Every row comes from one small tree of marks. Brackets hold a mark, then the marks that hang from it, in alphabetical order. Every link used is in the known rows. Which tree was each row made from?
Known rows
[W [Z A]]: [ 0.53  0.59  0.46  0.17  0.13 -0.26  0.07 -0.27 -0.09  0.27  0.04 -0.12
 -0.05  0.50  0.26  0.02 -0.34  0.28 -0.26]
[A [C [V [Z Q]]]]: [-0.13  0.04 -0.47 -0.08  0.24  0.34  0.06 -0.05  0.04 -0.15  0.34 -0.37
  0.06  0.10  0.31 -0.20  0.43  0.42 -0.14]
[V C]: [ 0.49  0.11  0.36  0.09 -0.10 -0.17 -0.04 -0.31 -0.28  0.01  0.02 -0.15
 -0.02  0.35  0.01 -0.16 -0.13  0.20 -0.43]
[W [Z [A [C [V R]]]]]: [ 0.25  0.42  0.21  0.23  0.14 -0.12  0.23 -0.35 -0.01  0.06  0.08 -0.12
  0.06  0.36  0.41 -0.06 -0.02  0.42 -0.11]
[R [Q [Z V]]]: [-0.39 -0.18 -0.01  0.11  0.63 -0.06  0.29  0.04 -0.35 -0.22  0.01 -0.22
 -0.27  0.03 -0.17 -0.13  0.15  0.19 -0.21]
[V C R Z]: [-0.05 -0.19  0.17  0.11  0.26  0.09  0.44 -0.06  0.03 -0.15  0.04  0.06
  0.13 -0.16 -0.49  0.08  0.12 -0.18  0.02]
[V C [R Q] [Z A]]: [-0.21 -0.52  0.19  0.41  0.38  0.14  0.68 -0.08  0.07 -0.12 -0.17  0.10
  0.24 -0.50 -0.26  0.24  0.11 -0.29 -0.07]
[Q R [Z [A C] V]]: [-0.09 -0.31  0.01  0.04  0.25 -0.28  0.17  0.27 -0.38 -0.38  0.19 -0.01
 -0.12 -0.23  0.33 -0.31 -0.02  0.19 -0.09]
[R [Q [Z A [V C]]]]: [-0.16 -0.38  0.23  0.15  0.36 -0.17  0.24  0.02 -0.29 -0.12 -0.04 -0.13
 -0.17 -0.10  0.03 -0.10  0.00  0.13 -0.30]
[R Q]: [-0.08  0.03 -0.03  0.36  0.53  0.11  0.33 -0.26 -0.29 -0.12 -0.15 -0.29
 -0.06  0.13 -0.03  0.04  0.11  0.19 -0.38]
[C [V [R Q]]]: [-0.52  0.02 -0.09  0.37  0.62  0.38  0.43 -0.12  0.09 -0.38  0.08 -0.24
  0.11  0.11 -0.30 -0.01  0.11  0.23 -0.01]
[C [V R]]: [-0.29  0.15  0.00  0.17  0.39  0.29  0.24 -0.04  0.17 -0.29  0.20 -0.23
  0.11  0.24 -0.26 -0.07  0.00  0.32  0.00]
[Z A]: [ 0.40  0.05  0.28  0.12 -0.04 -0.09  0.06 -0.05  0.02  0.19 -0.04 -0.22
  0.08  0.09  0.33  0.05 -0.30  0.28 -0.44]
[V Z]: [-0.01  0.09 -0.14 -0.08  0.45  0.07  0.11  0.15 -0.05  0.08  0.24 -0.20
  0.06  0.14 -0.28  0.05  0.05  0.08 -0.21]
[A [C [V R]] [Z Q]]: [-0.30  0.17 -0.38 -0.07  0.07  0.41  0.30  0.09  0.55 -0.29  0.13 -0.33
  0.22  0.10 -0.18 -0.15  0.40  0.24 -0.13]
[R [Q [Z A]]]: [-0.40 -0.19  0.16  0.38  0.54  0.01  0.34  0.08 -0.14 -0.09  0.02 -0.28
 -0.06 -0.13  0.02  0.01 -0.09  0.25 -0.43]
[C V]: [-0.06  0.29 -0.05  0.03  0.31  0.17 -0.09 -0.01  0.02 -0.11  0.36 -0.35
  0.08  0.49 -0.07 -0.17 -0.10  0.44 -0.22]

Which tree is each row?
[ 0.33  0.54  0.25 -0.08  0.19  0.06  0.36 -0.38  0.03 -0.12 -0.16  0.03
 -0.44  0.32 -0.09 -0.04  0.06  0.02  0.39]
[W [Z Q [V R]]]
[ 0.67  0.39  0.16 -0.16 -0.13 -0.13  0.12 -0.41 -0.07  0.12 -0.13 -0.07
 -0.34  0.26  0.65 -0.12  0.11  0.24  0.06]
[W [Z [A C] Q V]]
[-0.29 -0.30  0.10  0.13  0.50 -0.11  0.29  0.10 -0.23 -0.13 -0.04 -0.19
 -0.18 -0.11  0.05 -0.06  0.02  0.18 -0.26]
[R [Q [Z A V]]]
[ 0.26 -0.15  0.22  0.14  0.02  0.22  0.20  0.09  0.11 -0.10  0.12  0.06
  0.11 -0.34  0.00  0.06 -0.21 -0.32 -0.06]
[V C [Z A [Q R]]]
[ 0.58  0.38  0.12  0.01  0.01 -0.10  0.22 -0.36 -0.18 -0.11 -0.11  0.05
 -0.29  0.14  0.59 -0.15  0.03  0.08  0.18]
[W [Z [A C] [Q R] V]]
[ 0.30 -0.20  0.21 -0.15 -0.17  0.24  0.43 -0.09  0.34 -0.16 -0.36  0.01
 -0.27 -0.39  0.23  0.08 -0.01 -0.08  0.27]
[Z A Q [V R]]
[ 0.28  0.10 -0.39 -0.45 -0.15  0.01  0.08  0.04  0.17 -0.07 -0.09 -0.24
 -0.06  0.21  0.05 -0.23  0.49  0.15 -0.20]
[A C [Z Q V]]
[ 0.05 -0.07  0.05 -0.12  0.18 -0.17  0.35  0.04  0.08 -0.16 -0.21  0.02
  0.10  0.23 -0.66 -0.04  0.18 -0.19 -0.15]
[A [Z [V C [R Q]]]]
[ 0.03 -0.31  0.29  0.14 -0.03  0.34  0.53 -0.02  0.42 -0.10 -0.07  0.09
  0.10 -0.54 -0.19  0.19 -0.03 -0.32  0.11]
[V C R [Z A Q]]
[-0.32 -0.06 -0.44  0.02  0.29  0.45  0.33 -0.08  0.16 -0.30  0.22 -0.28
  0.08 -0.10  0.16 -0.12  0.52  0.33  0.04]
[A [C [V R [Z Q]]]]
[ 0.39  0.18  0.07 -0.42 -0.17 -0.02  0.00  0.11  0.26 -0.03 -0.06 -0.10
 -0.06  0.33 -0.45 -0.13  0.02 -0.15 -0.14]
[A [Z Q [V C]]]
[-0.48 -0.19 -0.50  0.20  0.55  0.31  0.42 -0.12 -0.06 -0.31  0.17 -0.27
  0.17 -0.08  0.11 -0.09  0.60  0.35 -0.08]
[A [C [V [R Q] Z]]]
[ 0.67  0.45  0.36 -0.12  0.08 -0.40  0.02 -0.27 -0.19  0.23 -0.03  0.00
 -0.20  0.54  0.26 -0.06 -0.20  0.21 -0.05]
[W [Z A V]]
[ 0.42  0.62  0.40  0.31  0.15  0.08  0.25 -0.26  0.05 -0.04 -0.02 -0.02
 -0.15  0.20  0.25  0.02 -0.40  0.01  0.02]
[W [Z A [Q R]]]
[-0.08 -0.23  0.31  0.52  0.27  0.10  0.61 -0.45 -0.19 -0.32 -0.31 -0.02
  0.01 -0.13 -0.25  0.05  0.14 -0.05 -0.17]
[V C [R Q]]
[-0.25  0.08 -0.17  0.07  0.42  0.47  0.10  0.30  0.34 -0.21  0.44 -0.18
  0.19 -0.07 -0.09 -0.01 -0.17  0.03  0.07]
[C [V [Z A [Q R]]]]
[-0.51  0.07 -0.20  0.03  0.52  0.62  0.36  0.18  0.46 -0.31  0.32 -0.19
  0.09 -0.09 -0.45  0.04  0.10  0.05  0.26]
[C [V R [Z Q]]]
[ 0.37 -0.17  0.23 -0.14 -0.04 -0.19  0.26 -0.27 -0.24 -0.21 -0.21  0.09
 -0.19  0.12 -0.15 -0.14  0.16  0.00  0.08]
[Z [V C R]]
[ 0.01  0.39 -0.04  0.02  0.19  0.24  0.21  0.23  0.33 -0.22  0.03 -0.18
  0.11  0.17 -0.53 -0.03 -0.18 -0.16 -0.19]
[A [Z [Q R]]]
[-0.16 -0.40  0.10 -0.12  0.09 -0.22  0.29  0.17 -0.08 -0.17  0.04 -0.10
 -0.18 -0.25  0.25 -0.20  0.16  0.33 -0.08]
[Q [Z [A C] [V R]]]
[-0.12  0.12 -0.18  0.06  0.48  0.41  0.29  0.17  0.07 -0.24  0.18 -0.11
 -0.04 -0.17 -0.27  0.05 -0.01 -0.20  0.09]
[V [Z [Q R]]]
